Each row was made from one path, in order. Every step used is in the known rows, and no mark comes twice. Write each row's path.
Known rows
H -> P -> T -> S -> K: -4.43, -2.75, -1.11, -0.14, 4.63, 4.36, -0.19, -2.05, 2.51, -2.24, -0.33, -1.90, 0.24, 6.89, -1.23, -5.24, -4.93, 3.38, 4.13, 1.34, -3.70, -1.01
P -> T -> J -> H: -4.77, -0.75, -0.35, -1.50, -0.55, -1.39, 1.01, 0.34, 0.22, 0.30, -3.16, -1.53, -2.09, 2.65, -1.76, -2.10, -3.65, 4.75, 2.12, -0.06, -1.08, -1.12
C -> K: -5.72, -0.71, -3.28, 1.75, 1.37, 2.23, 0.25, -1.84, 3.62, 0.77, -3.12, -4.07, 0.74, 5.54, -2.70, 0.99, -2.49, 2.81, 3.24, 1.28, -1.57, -3.35
J -> H -> P: -1.99, -0.61, 0.30, -0.89, -1.47, 2.14, 0.68, -1.83, 2.67, 0.03, -2.87, -0.29, 1.85, 4.38, -1.52, -2.79, -2.86, 4.54, 0.94, 0.38, -0.12, -2.53
P -> K -> C: -3.77, -0.66, -2.15, 2.08, -2.24, 1.61, 1.03, -1.59, 1.34, 0.72, -2.93, -4.58, 0.31, 5.52, -2.78, -3.43, -2.87, 2.20, 4.77, 1.73, 0.93, -2.02
S -> K -> P: -2.37, -1.36, -2.70, 1.33, 1.16, 2.70, -0.26, -2.56, 3.92, -4.51, -2.36, -2.05, 1.39, 4.44, -1.43, -2.39, -2.38, 1.25, 3.97, 1.85, -0.17, -2.86
K -> P -> T: -3.68, -1.37, -1.33, 0.98, 0.49, 2.33, -2.31, -1.17, 0.37, -2.53, -1.60, -1.90, 0.62, 2.87, -2.16, -2.54, -2.40, 3.29, 4.79, 0.91, -2.06, -2.58
T -> P: -4.73, 0.16, -2.55, -0.73, 0.36, 3.43, 0.15, -0.57, 3.34, -2.62, -1.97, 0.59, 0.71, 5.43, -1.20, -1.52, -2.01, 5.09, 3.58, 0.94, -2.85, -4.16
J -> K -> P -> H -> C: -1.52, -1.16, -2.50, -0.73, 1.16, 2.80, 1.12, -2.10, 2.60, 1.03, -4.19, -3.54, 2.26, 4.44, -1.85, 0.06, -1.80, 4.63, 5.20, 1.01, -0.64, -4.11
P -> K: -4.27, -0.64, -1.61, 2.68, -1.33, 1.30, 0.29, -0.43, 1.88, 0.42, -2.69, -4.99, 1.85, 6.20, -1.46, -1.91, -3.07, 3.51, 2.33, 3.06, 0.07, -2.66
K -> S -> T -> J: -5.03, -2.90, -0.24, 0.05, 0.90, 0.59, -1.69, 0.99, 2.87, -0.92, -1.62, -2.42, -2.58, 4.78, -0.90, -3.11, -1.57, 2.23, 3.03, -0.42, 3.30, -2.27
S -> T: -6.29, -0.89, -1.84, 0.99, 1.01, 1.27, -2.53, 1.22, 2.42, -2.59, -2.39, -1.16, 0.02, 5.02, -1.90, -0.74, -3.41, 3.85, 0.31, 1.62, 1.87, -1.40
S -> K -> J -> H: -2.87, -0.94, -0.94, -1.67, -1.19, 0.28, 2.08, -1.39, 3.02, -2.99, -3.40, -3.10, -1.45, 5.04, -0.92, -1.91, -3.09, 2.18, 2.28, 0.61, 2.36, -1.14
H -> P -> K -> S -> T -> C: -2.47, -2.12, -0.25, 2.01, 3.53, 4.14, -1.39, -1.07, 2.22, -1.51, -1.93, -2.29, 0.32, 6.25, -1.48, -6.44, -3.48, 3.27, 4.68, 3.22, -0.35, -2.38
H -> C -> K: -5.40, 1.51, -1.81, -0.21, 2.73, 2.12, -0.20, -2.58, 4.55, 2.01, -1.70, -2.62, 2.48, 4.61, -3.50, -1.44, -2.86, 3.17, 4.65, 1.67, -0.98, -4.67
P -> H -> C: -2.54, -1.42, -1.63, -2.81, -2.10, 1.36, -0.39, 0.25, 4.05, 3.20, -2.58, -2.32, 3.32, 5.43, -0.91, -0.29, -2.84, 6.77, 1.71, 1.18, 1.21, -1.61
S -> T -> J -> K: -4.80, -0.54, -1.87, 0.10, 2.51, -0.15, 0.28, 1.66, 2.88, -2.26, -4.55, -1.40, -1.58, 3.88, -2.05, -0.72, -2.73, 4.13, 1.41, 1.46, 1.85, -2.49
H -> C -> K -> P -> T -> J: -4.03, 1.13, -1.39, -0.59, 4.21, 1.38, -0.48, -3.05, 3.57, 0.89, -1.82, -2.08, 1.39, 2.46, -3.88, -3.03, -2.40, 3.14, 6.46, 2.36, -1.50, -4.52
P -> K -> S -> T -> J -> H -> C: -3.42, -1.50, 0.29, 0.84, 1.01, -0.59, -0.53, -1.51, 1.92, 1.22, -1.93, -4.28, -0.61, 4.39, -1.34, -4.95, -2.40, 2.88, 3.96, 3.74, 3.45, -1.74
P -> T -> J -> H -> C: -4.65, 0.00, 0.03, -2.07, 0.28, -1.51, 0.92, -0.18, 0.54, 0.87, -2.69, -1.22, -1.55, 2.32, -2.19, -2.83, -3.76, 4.82, 2.79, 0.32, -0.96, -1.50
H -> C: -5.12, 1.66, -0.63, -0.84, 0.14, 2.16, -0.47, -0.82, 4.12, 1.22, -1.25, -1.42, 3.05, 4.91, -2.79, -2.18, -2.80, 3.68, 3.27, 0.30, -0.38, -4.77
H -> C -> K -> S: -5.31, 0.33, -1.13, -0.42, 3.04, 2.15, -0.65, -3.04, 4.42, 2.59, -0.87, -3.23, 1.47, 4.83, -3.08, -2.49, -2.31, 2.35, 5.79, 1.05, 0.00, -4.56

Which path is each row?
-4.52, -2.20, -0.71, 2.43, 0.39, 1.38, -1.31, -0.71, 1.09, 0.47, -2.24, -4.54, -0.98, 5.89, -1.13, -4.19, -2.10, 2.29, 4.52, 3.58, 2.49, -1.89 | P -> K -> S -> T -> C
-4.17, -2.59, -1.47, 0.54, 4.30, 1.21, -0.80, -2.69, 3.54, 0.35, -2.62, -3.17, -1.97, 4.18, -2.24, -2.48, -2.11, 2.38, 4.40, 1.87, 1.12, -2.09 | C -> K -> S -> T -> J -> H -> P
-2.42, -1.92, -0.21, -1.84, 0.38, 2.02, 1.40, -4.10, 1.82, -0.09, -1.90, -0.70, -0.37, 4.45, -1.78, -4.96, -3.43, 3.18, 3.60, 0.63, -0.55, -0.43 | J -> H -> P -> T -> S -> K -> C
-3.51, 1.11, -0.31, -1.67, -0.87, 0.39, 1.00, -3.66, 3.34, 3.06, -2.85, -1.41, 1.98, 3.18, -2.78, -1.38, -1.96, 3.84, 2.67, 1.35, 0.89, -3.45 | J -> H -> C -> K
-3.60, -0.78, -1.12, -0.83, 1.11, 1.25, 1.38, -2.09, 2.63, 0.21, -3.76, -4.17, -1.47, 4.57, -2.53, -0.83, -2.55, 3.48, 3.76, 1.15, 0.17, -2.22 | C -> K -> J -> H -> P
-1.44, -1.48, 0.73, -0.11, -0.80, 1.65, 0.55, -2.78, 2.13, 0.83, -2.42, -2.05, 1.22, 4.52, -1.08, -4.44, -2.81, 3.93, 2.25, 1.73, 0.85, -1.97 | J -> H -> P -> K -> S
-5.88, -3.12, -0.52, 0.58, 0.68, 1.60, -2.81, 0.19, 2.45, -0.78, -0.73, -2.83, -1.68, 5.68, -0.89, -2.67, -2.12, 2.11, 2.93, -0.35, 3.10, -1.80 | K -> S -> T
-4.50, 1.02, -1.55, -0.23, 4.06, 2.12, -1.23, -3.60, 3.31, 0.99, -1.23, -2.35, 2.00, 3.16, -3.81, -2.67, -2.76, 3.04, 6.35, 2.38, -1.60, -4.13 | H -> C -> K -> P -> T
-3.54, 0.05, -0.15, -2.10, 0.53, 0.75, 0.74, -5.06, 2.62, 2.91, -1.80, -1.72, 1.27, 2.84, -2.73, -2.71, -1.50, 3.28, 4.69, 2.01, 0.03, -2.93 | J -> H -> C -> K -> P -> T -> S
-1.66, -1.90, -2.90, -0.17, 0.34, 2.85, 1.23, -1.58, 2.25, 0.43, -4.64, -3.84, 1.74, 4.80, -1.41, 0.81, -1.69, 4.56, 4.52, 0.68, -0.73, -3.68 | J -> K -> P -> H
-1.10, -2.63, -3.01, 0.12, 0.53, 2.23, -0.27, -2.31, 4.02, -3.28, -2.76, -2.27, 1.71, 4.55, -0.75, -1.84, -2.37, 2.76, 3.47, 2.43, 0.62, -1.57 | S -> K -> P -> H
-4.22, -1.47, -0.69, 0.43, 3.55, 3.70, -1.31, -0.32, 1.51, -2.17, -1.17, -1.25, 0.72, 5.59, -1.85, -4.39, -5.61, 4.70, 2.90, 0.61, -3.58, -1.37 | H -> P -> T
-5.37, -1.65, -1.08, -0.87, 1.95, -0.35, 1.31, 0.40, 0.15, 0.40, -3.06, -3.39, -3.05, 3.94, -1.59, -1.96, -3.76, 3.89, 4.21, -0.72, -1.53, -1.84 | P -> T -> J -> K -> S
-3.45, -0.72, -2.44, 0.67, 1.93, 3.24, 0.99, -1.97, 0.19, -0.43, -4.50, -2.97, -0.22, 4.07, -2.40, -0.81, -1.97, 3.16, 6.55, 0.67, -2.41, -4.29 | J -> K -> P -> T -> C
-4.03, -2.18, -1.99, -1.62, 3.68, 2.20, 0.39, -1.83, 2.60, 1.20, -2.82, -3.18, -0.73, 5.68, -1.00, -1.33, -2.48, 4.20, 5.38, 0.71, 1.16, -2.70 | J -> K -> S -> T -> P -> H -> C
-5.11, 0.32, -2.90, 1.45, -0.85, 3.90, 0.83, -0.91, 2.38, 1.29, -5.27, -1.28, -0.64, 5.37, -2.97, -0.42, -0.17, 2.42, 5.62, 1.56, -1.65, -5.16 | T -> C -> K
-5.36, -3.01, -3.00, -0.57, -0.71, 3.89, 2.73, -3.62, 4.74, -0.48, -0.88, -3.50, -0.53, 8.04, -1.41, -2.97, -0.89, 0.04, 5.57, -0.02, -0.24, -2.45 | T -> S -> K -> C
-1.19, -0.67, 0.05, -0.26, -1.43, 1.75, 1.18, -3.05, 1.95, 0.58, -3.09, -1.35, 1.26, 4.15, -2.12, -4.41, -3.08, 3.86, 2.63, 1.43, 0.58, -1.84 | J -> H -> P -> K -> C
-4.05, -1.76, -2.46, 0.30, 2.40, 3.18, 1.36, -2.71, 0.96, -0.21, -3.16, -4.22, 0.18, 5.08, -1.92, -0.79, -1.98, 2.83, 6.23, 0.54, -2.55, -3.68 | J -> K -> P -> T -> S
-4.10, -1.02, -0.94, -1.03, 1.92, 0.81, 1.04, -2.24, 1.64, 0.22, -3.45, -4.31, -2.18, 4.25, -2.55, -1.27, -3.36, 3.71, 4.05, 1.28, -0.32, -1.24 | C -> K -> J -> H -> P -> T
-4.22, -2.42, -1.40, 0.42, 0.60, 3.11, -1.44, -2.18, 0.96, -1.74, -0.74, -2.56, 0.34, 4.06, -1.76, -3.03, -1.47, 2.61, 5.78, 1.07, -2.27, -2.68 | K -> P -> T -> S
-3.42, 0.20, -1.22, -0.41, -0.57, 3.50, 1.56, -1.17, 1.74, 0.68, -5.69, -1.27, -2.14, 4.76, -2.86, -2.06, -0.34, 3.00, 5.99, 1.48, -0.65, -4.29 | T -> C -> K -> J -> H -> P
-5.06, 0.32, -0.97, -0.78, 4.29, 1.01, -0.74, -2.33, 4.59, 1.75, -1.35, -2.54, 0.25, 3.86, -3.25, -3.03, -2.28, 2.55, 5.54, 1.76, 1.00, -4.17 | H -> C -> K -> S -> T -> J
-1.88, -1.52, -1.84, -0.04, 1.86, 0.71, 0.37, -3.01, 2.50, -3.94, -2.80, -1.50, -0.42, 2.65, -1.45, -3.46, -2.82, 1.88, 4.23, 2.24, -0.21, -1.59 | S -> K -> P -> T -> J -> H
-2.80, -0.79, 1.56, -3.01, -1.87, 0.39, 1.13, 0.19, 0.51, -1.22, -3.11, -2.77, -2.27, 4.26, -1.46, -3.05, -3.40, 4.68, 2.34, -0.63, 1.33, -0.94 | K -> J -> H -> P -> T
-6.14, -2.16, -0.56, -2.74, 1.49, 0.91, 1.18, -2.86, 1.08, 0.34, -0.45, -3.55, -1.92, 5.65, -1.21, -3.74, -3.65, 2.69, 4.85, 1.15, -0.93, -0.07 | P -> T -> S -> K -> J -> H -> C
-7.58, -2.69, -1.49, -0.66, 0.35, 2.09, 0.16, -1.02, 0.69, 0.80, -0.31, -3.63, -1.03, 6.62, -1.19, -1.98, -3.29, 3.21, 3.81, 0.17, -2.70, -0.91 | P -> T -> S
-5.62, -2.44, -2.39, 1.51, 1.90, 2.30, -0.47, -2.41, 3.54, 1.66, -2.00, -4.91, -0.79, 5.81, -2.02, -0.52, -1.76, 1.66, 4.88, 0.41, -0.15, -3.19 | C -> K -> S
-2.10, -2.23, -0.04, 1.71, 4.03, 2.80, -0.95, -0.63, 2.91, -1.97, -1.73, -2.74, 0.23, 5.73, -1.36, -6.34, -3.92, 3.59, 3.73, 2.92, -0.05, -2.12 | H -> P -> K -> S -> T -> J
-5.38, -3.04, -1.76, -1.37, -0.54, 3.06, 2.76, -2.05, 4.44, -1.25, -1.06, -4.61, -1.04, 8.45, -0.40, -2.31, -1.03, 1.01, 4.29, 0.46, 0.14, -2.45 | T -> S -> K -> J
